Known rows, with every way that one mark hangs from another
j330(j10 j164 j499(j346 j654)): [-6.82  3.29 -2.80  2.60 -2.91 -1.52  4.09 -0.92 -0.92 -1.06 -0.63  1.23
 -5.78  5.98  0.03 -1.18  0.77  0.13  1.16 -1.22  1.47 -1.73]
j222(j346(j164(j330 j654))): [ 0.01 -1.17 -1.14  2.38  0.71  0.99  0.63 -0.97  0.41 -0.88  0.42 -1.27
  0.53  3.06  1.06  2.16  2.97 -0.24  0.78  8.04  1.78 -0.44]
j222(j346(j164(j448))): [ 1.46 -0.90 -1.80  2.97  1.18  1.94  2.41  1.30  1.55 -2.16  0.61 -1.46
  0.61  2.20  0.18 -0.04  3.11 -1.01  2.06  3.84  1.87  0.57]
j346(j164(j330(j10 j499) j448 j654)): [-1.66  1.34 -1.77  2.73  0.47 -1.82  2.72 -2.93  0.04 -2.94  1.86  0.08
  0.50  4.06  0.50  1.05  1.37  0.16  1.42  5.23  2.65 -0.42]
j346(j164): [ 0.76  1.02 -1.43  2.78  0.62  0.04  2.46  1.69  0.29 -0.05 -0.46 -0.99
  0.67  2.37 -0.79  0.37  1.59 -0.60  2.26  5.56  0.00  0.09]
j10(j330(j164(j346 j448 j654) j499)): [-6.20  0.40 -1.46  2.71 -1.57 -0.67  2.39 -2.62 -0.27 -3.37  1.63  1.47
 -1.49  4.86  1.62 -0.94  1.07  1.12  0.51  2.67  0.85 -1.04]
j164(j330(j10 j499) j346 j448 j654): [-2.26  0.57 -0.71  2.04 -0.76 -1.98  1.04 -4.68 -0.53 -2.95  1.89  1.18
 -0.70  4.47  1.62  0.24  0.77  0.77 -0.44  3.83  2.44 -0.60]
j164(j654): [-0.44  0.30 -0.30  1.57 -0.27 -0.36 -1.33 -0.31 -0.87 -1.02  0.03  0.89
 -0.44  2.02  0.25  1.15  0.55  0.10  1.06  3.13 -0.73 -0.31]
j10(j330): [-1.64  0.52 -0.49  2.75 -0.31 -2.32  0.06  1.43 -0.12 -1.15 -0.15  0.03
 -1.06  2.37 -0.52 -0.12  0.62 -0.29  1.26  0.87  1.02  0.34]
j499(j346(j164(j448)) j654): [-1.10 -0.88 -2.95  2.20 -0.50  2.05  2.28 -0.08  1.65 -3.17  0.36 -0.83
 -1.71  4.00  0.02  0.61  2.28 -1.06  1.92  1.41  0.71 -0.91]
j654(j499(j346(j164(j448(j874))))): [ 0.28 -0.10 -1.70  2.98  0.27  2.89  3.57 -0.65  1.63 -2.42  0.25 -2.17
  0.90  3.84  0.48 -0.39  3.12 -0.86  2.23 -0.38 -0.90  0.20]
j222(j346(j164)): [ 1.05 -0.01 -1.46  2.80  0.83  1.62  2.37  2.19  0.90  0.16 -0.43 -1.77
 -0.18  2.78  0.23  0.24  2.76 -0.72  1.96  5.40  1.22  0.30]
j654(j499(j346)): [-1.30 -0.18 -1.12  1.77 -0.55 -0.38 -1.93 -0.40  0.13 -0.30 -1.15 -1.07
 -0.46  3.93  0.49 -1.11  2.34 -0.41  1.17  1.66 -1.38 -0.31]
j10(j330(j164(j448 j654))): [-3.88  0.32 -1.31  3.01 -1.31 -0.81  0.28 -1.47 -0.70 -4.03  1.44  1.83
 -0.46  2.21 -0.13  0.07  1.28  0.27  0.86 -0.35  0.63 -0.21]
j164(j330(j10) j346 j448(j874) j654): [ 0.61  0.44  0.31  2.90 -1.00  0.76  1.59 -4.44 -0.48 -3.36  2.05  0.90
 -0.25  2.80  1.12  1.65  0.72  0.50 -0.87 -0.46  2.05  0.15]
j10(j330(j164(j346 j448 j654(j499)))): [-4.88 -1.02 -1.27  2.54 -1.83  0.11 -1.11 -3.36 -0.52 -4.04  1.38  0.20
  1.79  4.17  1.51 -0.29  2.11  0.86  0.00  1.58 -1.44 -0.58]
j346(j164(j330)): [ 0.94  0.28 -1.16  2.73  0.48 -1.18  2.64  0.25 -0.02  0.20 -0.17 -1.50
  0.48  2.32 -0.64  1.28  2.20 -0.64  1.36  6.33  1.18 -0.16]
j654(j499(j346(j164(j330)))): [-0.87 -0.65 -1.93  2.38 -0.18 -0.52  0.43 -1.54  0.55  0.07 -0.75 -2.73
  1.15  4.72  0.37  0.52  3.89 -0.58  1.12  6.75 -0.34 -0.55]
j164(j346): [ 0.38  0.03 -0.20  2.06 -0.51  0.11  0.35 -0.26 -0.27 -0.04 -0.65 -0.16
 -0.56  2.97  0.49 -0.42  0.91  0.03  0.36  3.86 -0.37 -0.15]
j222(j346(j164(j330 j654(j499)))): [-0.85 -1.46 -1.33  1.88  0.52  0.94 -0.82 -1.69  0.45 -1.04  0.19 -2.69
  2.22  3.93  1.64  1.91  3.68 -0.08  0.81  7.56  0.09 -0.41]
j222(j346(j164(j330(j10)))): [ 0.90  0.85 -1.40  3.54  0.35 -0.93  2.54  0.21  0.29 -0.37  0.10 -1.89
  0.29  3.05 -0.20  0.86  2.67 -0.53  0.85  5.22  3.59  0.42]

Rows
[-0.28 -2.57 -1.56  1.98  0.86  1.55 -0.89 -2.48  1.05 -3.31  1.40 -2.26
  2.60  3.25  1.66  1.52  4.08 -0.42  0.94  5.80  0.47 -0.05]
j222(j346(j164(j330 j448 j654(j499))))
[-0.48  0.13 -1.52  1.54  0.27  0.43 -0.45 -0.51 -0.25 -1.10  0.00 -1.74
  2.95  3.60  0.75  1.24  2.10  0.07  2.12  5.92 -2.18 -0.48]
j346(j164(j654(j499)))
[-0.53 -0.09 -2.35  2.60 -0.69  3.63  5.28 -0.05  1.92 -3.50  0.68 -0.82
 -2.84  3.79  0.18  1.11  1.89 -1.11  1.98 -2.13  1.05 -0.59]
j499(j346(j164(j448(j874))) j654)
[-3.07  0.18 -0.71  1.28 -0.72 -0.29  5.49 -1.44  0.67 -3.54  1.26  0.38
 -5.34  2.88  0.65  0.57  0.40 -0.78  1.18 -3.96  2.43 -0.44]
j164(j330(j499(j654)) j448(j874))
[-3.35  1.24 -2.31  2.03  0.04  0.57  2.64 -0.82  0.59 -0.33 -0.22 -0.33
 -1.25  5.69  1.21  0.34  1.92  0.30  2.28  8.30  0.15 -1.43]
j330(j499(j346(j164(j654))))
[ 0.72 -0.75 -1.32  2.99  0.73  0.34  2.20  0.69  0.82 -0.02 -0.26 -2.06
 -0.16  2.69  0.25  1.01  3.19 -0.73  1.10  7.00  2.37  0.00]
j222(j346(j164(j330)))
[-3.16 -0.35 -0.66  1.53 -1.25  0.91  6.00 -2.89  0.96 -3.13  1.41  0.12
 -5.11  4.00  1.76  0.54  0.61 -0.29  0.17 -1.77  2.18 -0.83]
j164(j330(j499(j654)) j346 j448(j874))
[-8.32  0.46 -2.96  2.42 -2.38 -0.92  3.65 -0.92  0.59 -3.93  0.70  1.13
 -5.71  5.39  0.42 -1.55  1.47 -0.20  1.40 -2.39  1.86 -1.51]
j10(j330(j164(j448) j499(j346 j654)))
[-0.82 -1.84 -0.47  1.22 -0.65  1.28 -2.40 -3.12  0.09 -3.45  0.96 -0.20
  2.30  3.51  2.00  0.26  1.69  0.39  0.26  2.85 -1.95 -0.20]
j164(j346 j448 j654(j499))
[-0.76  3.26 -0.75  4.22 -1.38  0.18  4.90 -0.59 -1.11 -2.50  0.91  1.37
 -1.82  1.23 -1.16 -0.86  1.02 -0.31  1.13 -6.36  1.72  0.66]
j330(j10 j164(j448(j874)))
[ 0.05 -0.85 -1.63  1.96  0.64  1.08 -0.41 -1.47  0.49 -3.48  1.12 -1.17
  3.50  3.10  0.78  0.94  2.55 -0.20  2.08  3.80 -1.80 -0.02]
j346(j164(j448 j654(j499)))
[ 0.11 -0.80 -2.42  2.44  0.36  1.32  0.81 -0.75  1.31 -2.25  0.07 -2.02
  1.96  4.07  0.38 -0.84  3.58 -0.78  2.00  2.84 -1.09 -0.11]
j654(j499(j346(j164(j448))))
[ 1.12  0.77 -0.86  2.76  0.58  2.86  4.08 -0.69  0.72 -3.29  1.45 -0.11
  0.81  1.82  0.35  1.62  1.58 -0.36  2.05  0.60  0.35  0.19]
j346(j164(j448(j874) j654))
[ 1.14 -1.71 -1.43  3.04  1.12  0.91  2.40 -0.13  1.39 -2.14  0.89 -1.58
  0.07  2.11  0.19  0.67  3.67 -1.09  1.16  4.80  2.94  0.51]
j222(j346(j164(j330 j448)))
[-2.15 -0.27  0.07  1.86 -0.39  0.85  3.95 -3.98  0.43 -2.74  1.70  0.73
 -2.32  3.79  2.19  0.89  1.00  0.49 -0.08  1.34  1.46 -0.49]
j164(j330(j499) j346 j448(j874) j654)
[-0.42  1.25 -0.24  2.12 -0.75 -2.74 -1.68 -2.53 -1.56 -1.51  0.55  0.92
 -0.16  2.50 -0.17  1.86  0.44  0.24 -0.18  2.60  1.65 -0.20]
j164(j330(j10) j654)
[-2.60  1.21 -2.58  1.98 -0.37 -1.99  4.71 -1.56  0.67 -3.32  1.50 -0.57
 -2.02  4.33 -0.18  0.55  1.15 -0.63  1.61  1.52  3.31 -0.70]
j346(j164(j330(j10 j499(j654)) j448))
[-1.59  2.15 -2.71  3.39  0.30 -0.74  4.15 -0.68  1.18 -2.07  0.63 -0.31
 -0.99  5.24 -0.08 -1.39  2.10 -0.35  2.32  2.99  2.46 -0.35]
j330(j10 j499(j346(j164(j448))))
[-3.31  3.98 -0.95  3.78 -1.15 -0.89  7.50 -0.60 -0.76 -2.03  1.00  1.46
 -3.54  2.60 -0.56 -1.78  0.58 -0.03  1.59 -5.45  2.08  0.21]
j330(j10 j164(j448(j874)) j499)
[-0.24 -0.86  0.12  1.74 -0.57  2.72  0.75 -3.00  0.27 -3.46  1.28 -0.22
  1.29  3.18  2.19  0.61  1.41  0.36  0.39 -0.62 -1.79 -0.03]
j164(j346 j448(j874) j654(j499))
[ 1.17  0.79  0.20  3.42 -0.70  0.10  3.26 -2.98  0.01 -2.41  1.34  0.37
 -0.90  2.35  0.41  0.40  1.01 -0.13 -0.60 -2.02  2.83  0.69]
j164(j330(j10) j346 j448(j874))
[-1.46 -0.73 -1.70  2.53  1.41 -0.02  5.01 -0.26  1.68 -1.76  0.97 -1.53
 -1.48  3.47  0.91 -0.31  3.28 -0.80  1.66  5.38  3.36  0.04]
j222(j346(j164(j330(j499) j448)))
[-1.32  1.69  0.01  3.10 -0.61 -0.85  5.66 -2.97  0.19 -2.09  1.55  0.41
 -2.43  3.71  0.94 -0.63  0.75  0.09  0.08 -1.57  3.38  0.25]
j164(j330(j10 j499) j346 j448(j874))
